Known rows, with every step that occurs
fovoz-dagim-molot-rakuf-binuno: [ 0.36  1.87 -0.99  1.63  3.68 -2.32  0.46 -0.08  0.04 -1.32  1.56  6.76
 -1.16  0.28 -3.43 -3.69  4.28 -2.63  0.79 -4.00 -4.01  3.09 -1.49 -1.47]
binuno-zapus-fovoz-dagim-molot-rakuf: [-0.68  1.73 -1.58 -0.03  1.04 -2.17  0.88 -1.46 -0.21 -0.51  1.20  1.92
  0.44  0.15 -1.12 -5.69  0.53 -3.65  1.83 -2.55 -1.94  1.82 -1.82 -0.62]
fovoz-zapus-molot-rakuf-binuno-dagim: [-0.16 -0.18 -1.46 -0.49  4.62 -0.79 -1.13 -1.44  0.72 -0.75  1.21  0.89
 -0.49  0.27 -2.02 -6.89  1.27  0.55  1.95 -3.66 -5.30  1.67 -2.04 -0.04]
zapus-molot-rakuf-binuno-dagim-fovoz: [-0.21 -1.33 -1.33  0.22  5.87 -0.42 -0.59  0.44 -2.31 -0.78  3.60  6.83
 -4.60 -0.91 -1.18 -1.58  1.72  0.25  0.45 -4.40 -4.39  2.20 -2.17  0.34]
dagim-fovoz-zapus-molot: [-0.15  0.04 -2.18 -0.82  1.81 -2.42  0.24  0.41  1.16 -0.83  5.02 -1.29
 -3.28  0.50 -4.48 -7.45  2.19 -2.87  0.35 -4.38 -4.38  3.01 -3.70 -0.74]
fovoz-dagim: [ 0.47  1.44 -1.37  1.71  2.70 -2.57 -1.65  0.40  0.60 -0.80  2.72  2.52
 -0.56 -0.54 -3.71 -8.46  3.21 -4.36  2.04 -3.36 -3.24  2.36 -1.48 -1.06]
rakuf-fovoz-zapus-binuno: [-2.12  2.09 -2.20  0.41  0.01 -3.38  0.63  0.45  2.46 -0.75  4.40 -3.19
  0.87 -0.28 -7.46 -5.91  0.39 -4.24  0.00 -3.21 -5.44 -0.37 -1.72 -0.42]
binuno-zapus-molot-rakuf: [ 0.96  0.93 -1.33 -2.63  4.45 -0.27 -0.26  0.59 -1.81 -0.87  2.82  2.29
 -1.80 -1.31 -0.05 -6.04 -2.43 -2.44  1.04 -1.66 -3.96  2.29 -3.02 -0.86]
dagim-fovoz: [-0.61 -0.14 -2.04  5.11  1.21 -2.31 -0.81  2.44  0.80 -1.08  7.11  0.59
 -3.38  0.10 -4.94 -4.82  2.87 -3.72 -0.16 -4.22 -4.11  1.70 -2.96 -1.64]
binuno-dagim-molot-rakuf-fovoz-zapus: [-1.98  2.26 -1.84  4.31  1.10 -1.30  0.32 -1.36  1.40 -2.11  1.58  1.58
 -0.08  2.72 -4.97 -5.33  2.33  2.47  2.81 -3.93 -4.49  0.41 -1.57 -1.76]
zapus-fovoz-dagim: [-1.54  0.42 -1.28  1.25  1.85 -3.61 -0.53 -0.81  1.43  0.25  1.85  1.43
 -1.36  0.45 -3.67 -6.75  3.18 -6.37  1.72 -4.27 -2.02 -0.38 -0.86  0.41]
molot-rakuf: [ 0.92  1.61 -1.27  6.11  5.53 -0.98 -2.41  0.68  1.55 -1.49  4.13  0.77
 -3.09  1.12 -2.62 -4.62  1.03 -4.12  0.29 -2.77 -5.45  0.03 -2.09 -3.11]
dagim-binuno-zapus-molot-rakuf: [-0.14 -0.60 -1.20  0.89  3.00 -3.20 -0.25  1.50 -1.39 -0.42  4.81  0.40
 -2.15  0.11 -1.29 -4.38  0.33 -3.34 -1.37 -2.57 -4.39  4.60 -2.66 -1.68]
zapus-molot-rakuf-fovoz-dagim: [ 0.69  2.25 -1.41 -3.53  6.53 -1.30  0.57 -0.94 -1.06 -1.35  2.70  6.13
 -5.18 -0.75 -2.87 -4.17  0.39 -3.27  0.38 -3.84 -4.67  1.46 -2.27  0.42]
dagim-binuno: [-1.50 -1.01 -1.03  6.05  1.38 -4.64 -1.34  3.02  1.49 -0.37  6.02 -1.14
 -1.73  1.54 -4.88 -5.41  3.52 -4.96 -1.75 -3.65 -4.91  2.98 -1.90 -2.42]
dagim-fovoz-zapus-molot-rakuf-binuno: [ 0.26 -0.56 -2.14  0.99  3.49 -1.53  0.01 -0.18  0.47 -0.93  5.46  1.19
 -3.31 -0.42 -3.23 -3.96  2.64 -1.77 -0.49 -4.69 -5.06  3.16 -3.11 -0.26]
zapus-molot-rakuf-fovoz-dagim-binuno: [ 0.37  1.75 -1.40 -2.46  5.77 -2.55  0.74 -0.58 -1.19 -1.12  3.74  5.60
 -5.36 -0.31 -2.92 -3.10  1.47 -3.63 -0.75 -4.23 -4.73  2.68 -2.18  0.21]
molot-rakuf-fovoz-dagim-binuno-zapus: [ 0.56  2.68 -2.31  5.23  3.05 -2.13 -0.33 -1.84 -0.37 -1.86  5.50  3.00
 -1.50 -0.70 -2.89 -2.28  1.67 -2.61 -0.04 -3.13 -4.55  2.75 -1.40 -0.93]
binuno-rakuf-fovoz-dagim-molot: [-1.04  2.36 -1.78  2.93  2.23 -1.80 -0.07  1.54 -1.80 -2.03  4.66  4.73
 -1.00  3.25 -7.20 -7.18  3.12 -2.21  1.81 -3.89 -3.95  1.67  0.62 -0.93]
zapus-binuno-rakuf-fovoz-dagim: [-1.37  1.64 -1.44 -0.28  1.40 -2.85 -0.96  3.00 -2.20 -0.87  4.44 -0.13
  0.15  1.14 -6.19 -5.46  0.86 -5.96  0.85 -2.68 -3.31  1.36  0.13 -1.90]
rakuf-binuno-zapus: [-1.23 -2.01 -1.37  4.52  1.69 -1.21 -0.74  2.18 -0.83  0.00  5.01  3.76
  2.40 -3.24 -2.47 -3.74  1.47 -1.17  0.53 -2.41 -4.44  1.97 -1.22  0.87]
binuno-dagim-molot: [-2.37  0.44 -1.06  3.42  0.33 -2.01 -0.24  1.62  0.63 -1.23  1.30  2.66
 -0.24  2.54 -4.91 -7.05  2.71  1.22  3.00 -3.73 -3.45  0.96 -1.81 -2.10]

Rows
[-0.23 -1.11 -0.87 -0.65  6.65 -0.32 -0.96  0.60 -1.78 -0.65  2.06  6.71
 -3.53 -0.82 -1.02 -3.22  0.99 -0.25  1.00 -3.76 -4.74  1.26 -1.74  0.33] -> zapus-molot-rakuf-binuno-dagim
[-2.57  1.84 -1.27  0.13  0.50 -2.68  0.58  1.70 -0.45 -1.09  1.82  0.54
 -0.41  1.19 -5.12 -2.14  0.44 -2.18  0.92 -2.90 -3.51  0.26 -1.55 -2.76] -> zapus-binuno-dagim-molot-rakuf-fovoz
[ 0.67 -0.14 -1.44  6.41  4.56 -0.14 -1.71  0.38 -0.58 -0.95  4.84  3.83
 -0.01 -1.78 -1.05 -2.11  0.55 -1.32  0.11 -2.32 -5.26  1.48 -1.41 -1.02] -> molot-rakuf-binuno-zapus
[-0.41 -0.61 -1.41  5.90  4.24 -0.64 -1.23 -0.31 -0.20 -0.43  4.08  3.43
 -0.32 -1.43 -0.75 -1.21  0.78 -2.36 -0.01 -2.77 -4.42  0.45 -0.97 -0.30] -> molot-rakuf-binuno-zapus-fovoz
[ 0.24 -0.38 -1.11  7.21  5.87 -0.85 -2.16  1.01  0.69 -1.02  4.75  4.31
 -1.62 -0.50 -2.30 -1.70  2.25 -2.35 -0.41 -3.21 -5.89  0.44 -1.21 -1.43] -> molot-rakuf-binuno
[-0.19 -0.77 -2.02  8.55  3.52 -0.26 -2.24 -1.14  0.24 -1.40  4.78  2.35
 -0.58 -0.25 -2.00 -2.09  3.21  1.73  1.29 -3.95 -5.03  1.76 -1.25 -1.16] -> molot-rakuf-binuno-dagim-fovoz-zapus
[-1.48  1.68 -2.08 -2.01  2.26 -2.48  1.36 -0.43  2.12 -1.01  4.05  0.29
 -1.60 -0.28 -6.50 -7.38  0.70 -2.34  0.60 -3.87 -5.69  0.00 -2.25  1.34] -> rakuf-fovoz-zapus-molot
[-0.65  0.87 -0.91  2.82  3.10 -1.48  1.19  1.28  0.15 -1.30  2.78  5.20
 -0.72  0.68 -3.05 -2.34  2.02 -1.21 -0.52 -3.07 -5.10  1.76 -2.11 -2.05] -> dagim-molot-rakuf-binuno-zapus
[-1.26 -1.34 -1.05  7.52  2.17 -3.73 -2.54  4.15 -0.98 -0.82  6.69 -1.16
 -1.45  4.03 -5.39 -6.87  3.74 -4.08 -0.95 -3.53 -4.60  3.81 -0.15 -3.01] -> dagim-binuno-rakuf
[-1.48 -0.38 -2.50  6.19 -0.58 -1.43 -1.95 -0.54  0.97 -1.22  4.29 -1.82
  0.10  1.03 -4.09 -7.64  2.86  1.55  3.37 -4.18 -3.30  1.94 -2.09 -1.34] -> binuno-dagim-fovoz-zapus
[-0.90  2.44 -2.20  2.24  1.41 -2.73  0.35 -0.53  0.94 -1.30  4.77  4.18
 -1.24 -1.31 -6.37 -5.68  2.70 -3.54  1.23 -4.09 -4.19  0.90 -1.00  1.00] -> rakuf-fovoz-dagim
[-1.15  0.16 -0.80  0.56  2.22 -2.48 -2.37  4.87 -1.43 -0.45  4.05 -2.35
 -0.17  2.37 -5.27 -6.61  0.21 -6.61  0.35 -2.08 -3.64  0.74 -0.45 -3.70] -> zapus-binuno-rakuf
[-0.30 -1.13 -1.76  9.16  4.02 -0.30 -2.42 -0.10 -0.76 -1.33  5.40  4.55
 -1.91 -0.58 -1.86 -0.27  2.97  1.24  0.91 -4.11 -4.76  1.49 -1.06 -0.97] -> molot-rakuf-binuno-dagim-fovoz
[ 0.43  2.80 -2.05  5.93  3.89 -2.63 -0.68 -1.45  0.51 -1.87  5.53  3.25
 -2.94  0.13 -4.11 -2.18  2.73 -3.33 -0.47 -4.09 -5.03  2.15 -1.27 -1.14] -> molot-rakuf-fovoz-dagim-binuno
[ 0.34 -0.69 -0.68 -1.61  7.33 -0.89 -0.45  1.15 -1.28 -0.52  2.73  6.29
 -4.39 -0.79 -1.54 -3.14  0.88 -2.85 -0.55 -3.65 -5.41  1.19 -2.25  0.24] -> zapus-molot-rakuf-binuno
[-0.06  0.27 -1.30 -3.77  2.82 -0.98  0.26  1.67 -1.69 -0.23  2.84  1.89
 -0.55 -1.85 -1.37 -7.79 -1.81 -2.80  1.35 -1.82 -3.59  2.32 -3.04 -0.07] -> binuno-zapus-molot
[-2.32 -2.84 -1.20  7.11  1.83 -1.31 -2.15  1.66 -0.53 -0.24  3.91  4.91
  1.20 -1.40 -3.52 -3.57  3.52  1.59  2.06 -3.82 -4.25  0.91 -0.31  0.64] -> rakuf-binuno-dagim
[-2.21 -0.22 -1.06  0.64  0.08 -2.71 -1.89  2.72 -0.23 -0.12  2.12 -1.94
  0.87  0.24 -4.10 -5.62  0.06 -3.53  1.84 -2.39 -2.89  0.49 -1.46 -2.76] -> zapus-binuno-dagim
[-1.16  1.89 -2.37  3.13 -0.31 -3.96  0.84 -0.47 -0.45 -1.08  6.07  2.81
  0.15 -1.75 -5.38 -4.27  2.74 -3.02  0.21 -3.66 -3.79  3.54 -1.11  0.78] -> rakuf-fovoz-dagim-binuno-zapus
[-0.49 -0.05 -2.35  3.09  1.79 -0.64 -1.39 -1.33 -0.27 -1.46  3.39 -0.19
 -2.32  1.22 -2.43 -5.96  1.98  1.96  3.07 -4.27 -3.61  2.38 -2.55 -1.14] -> binuno-dagim-fovoz-zapus-molot-rakuf
[-0.79  0.47 -2.22  1.39 -0.22 -3.30 -0.35  1.52  1.83 -0.61  5.61 -4.91
 -0.89  0.37 -5.22 -6.13  2.03 -4.71 -0.27 -3.66 -4.23  2.31 -3.20 -2.32] -> dagim-fovoz-zapus-binuno
[-0.87  0.68 -1.81  0.08  0.10 -2.16 -0.15 -0.99 -0.31  0.14  2.32  0.28
  1.52 -1.22 -1.61 -7.26  0.31 -4.37  2.38 -2.47 -1.52  1.50 -1.44  0.38] -> binuno-zapus-fovoz-dagim
[-0.18  0.39 -1.25  3.62  1.42 -4.58 -1.24  0.88  0.36 -0.54  4.22  1.54
 -0.98  0.21 -3.82 -6.78  4.74 -4.81  0.14 -3.94 -3.56  4.81 -1.38 -1.40] -> fovoz-dagim-binuno
[-2.13 -0.45 -1.66  1.64 -0.74 -2.62 -1.27  2.65 -0.79 -0.36  3.92 -1.88
 -0.33 -0.16 -4.01 -3.95  0.94 -3.19  1.28 -3.27 -2.45  1.45 -2.02 -2.65] -> zapus-binuno-dagim-fovoz
[ 0.02  2.50 -1.93  6.01  4.79 -1.16 -0.79 -0.24  1.39 -1.96  5.42  2.29
 -3.33  0.34 -4.70 -2.47  0.78 -3.23 -0.21 -3.43 -5.87 -0.74 -1.55 -1.35] -> molot-rakuf-fovoz
[-1.64 -0.90 -2.15  6.81 -0.09 -1.24 -1.82  0.86 -0.45 -1.20  5.00  0.84
 -1.42  0.57 -3.95 -5.33  3.00  1.13  2.79 -4.29 -2.97  1.63 -1.94 -1.33] -> binuno-dagim-fovoz
[-1.82  0.53 -1.04  1.22  2.60 -3.29  1.12 -1.04  0.82 -0.11  0.91  5.41
 -1.56  1.02 -3.21 -3.07  4.25 -4.56  0.56 -4.75 -2.64  0.70 -0.69  0.33] -> zapus-fovoz-dagim-molot-rakuf-binuno
[-0.14  3.09 -2.10  2.87  3.40 -1.99 -0.54 -0.84  2.20 -1.61  4.28 -1.95
 -1.23  0.52 -4.86 -3.44  0.05 -4.02 -0.26 -2.89 -5.83 -0.53 -1.78 -1.91] -> molot-rakuf-fovoz-zapus-binuno
[-0.65  0.05 -1.65  1.11  2.29 -3.29  0.83  0.90 -1.43 -0.70  5.69  1.39
 -2.27 -0.58 -2.48 -3.21  0.20 -2.91 -1.69 -2.95 -4.59  4.26 -2.30 -0.65] -> dagim-binuno-zapus-molot-rakuf-fovoz
[-1.75  2.16 -1.25 -1.82  0.70 -3.22  0.45  3.31 -2.12 -0.99  3.46  1.27
 -0.09  1.96 -6.80 -4.98  1.37 -5.72  0.42 -3.01 -3.25  1.63 -0.09 -2.21] -> zapus-binuno-rakuf-fovoz-dagim-molot
[-2.22 -2.87 -2.07  7.29  0.24 -1.27 -1.48  0.46 -0.22 -0.53  5.27  2.61
  1.23 -1.30 -4.08 -3.74  4.53  2.84  1.89 -4.66 -4.19  2.26 -0.93  0.82] -> rakuf-binuno-dagim-fovoz-zapus
[-1.96  0.97 -1.38  0.66  1.52 -2.65 -1.03  4.08 -1.60 -0.80  5.11 -1.33
 -0.29  1.84 -6.90 -5.07  0.02 -5.97 -0.02 -2.52 -4.00  0.09 -0.05 -2.29] -> zapus-binuno-rakuf-fovoz
[-2.18  1.09 -1.06 -0.61  0.98 -4.10  1.30 -0.27  1.71  0.00  0.60  2.89
 -1.53  1.88 -4.51 -6.47  3.70 -5.79  1.22 -4.64 -2.07  0.40 -1.21 -0.05] -> zapus-fovoz-dagim-molot
[-1.08  1.11 -1.34 -1.00  0.68 -3.31 -1.10  1.55  2.94 -0.15  2.31 -6.74
  1.81  0.70 -5.20 -8.95  0.28 -5.60  0.61 -2.27 -4.81  0.85 -2.37 -2.75] -> fovoz-zapus-binuno
[ 0.79  3.19 -1.05  0.72  3.55 -2.47  0.23 -0.37  0.74 -1.65  1.19  4.81
 -2.07  1.47 -3.58 -6.05  3.43 -3.50  1.35 -3.65 -3.71  2.80 -1.96 -2.48] -> fovoz-dagim-molot-rakuf
[ 0.05  0.60 -1.60  2.73  0.43 -4.02 -1.00  0.36 -0.80 -0.52  4.13  0.86
  0.91 -0.93 -2.34 -7.00  3.00 -3.84  0.76 -3.03 -2.94  5.68 -1.57 -1.18] -> fovoz-dagim-binuno-zapus
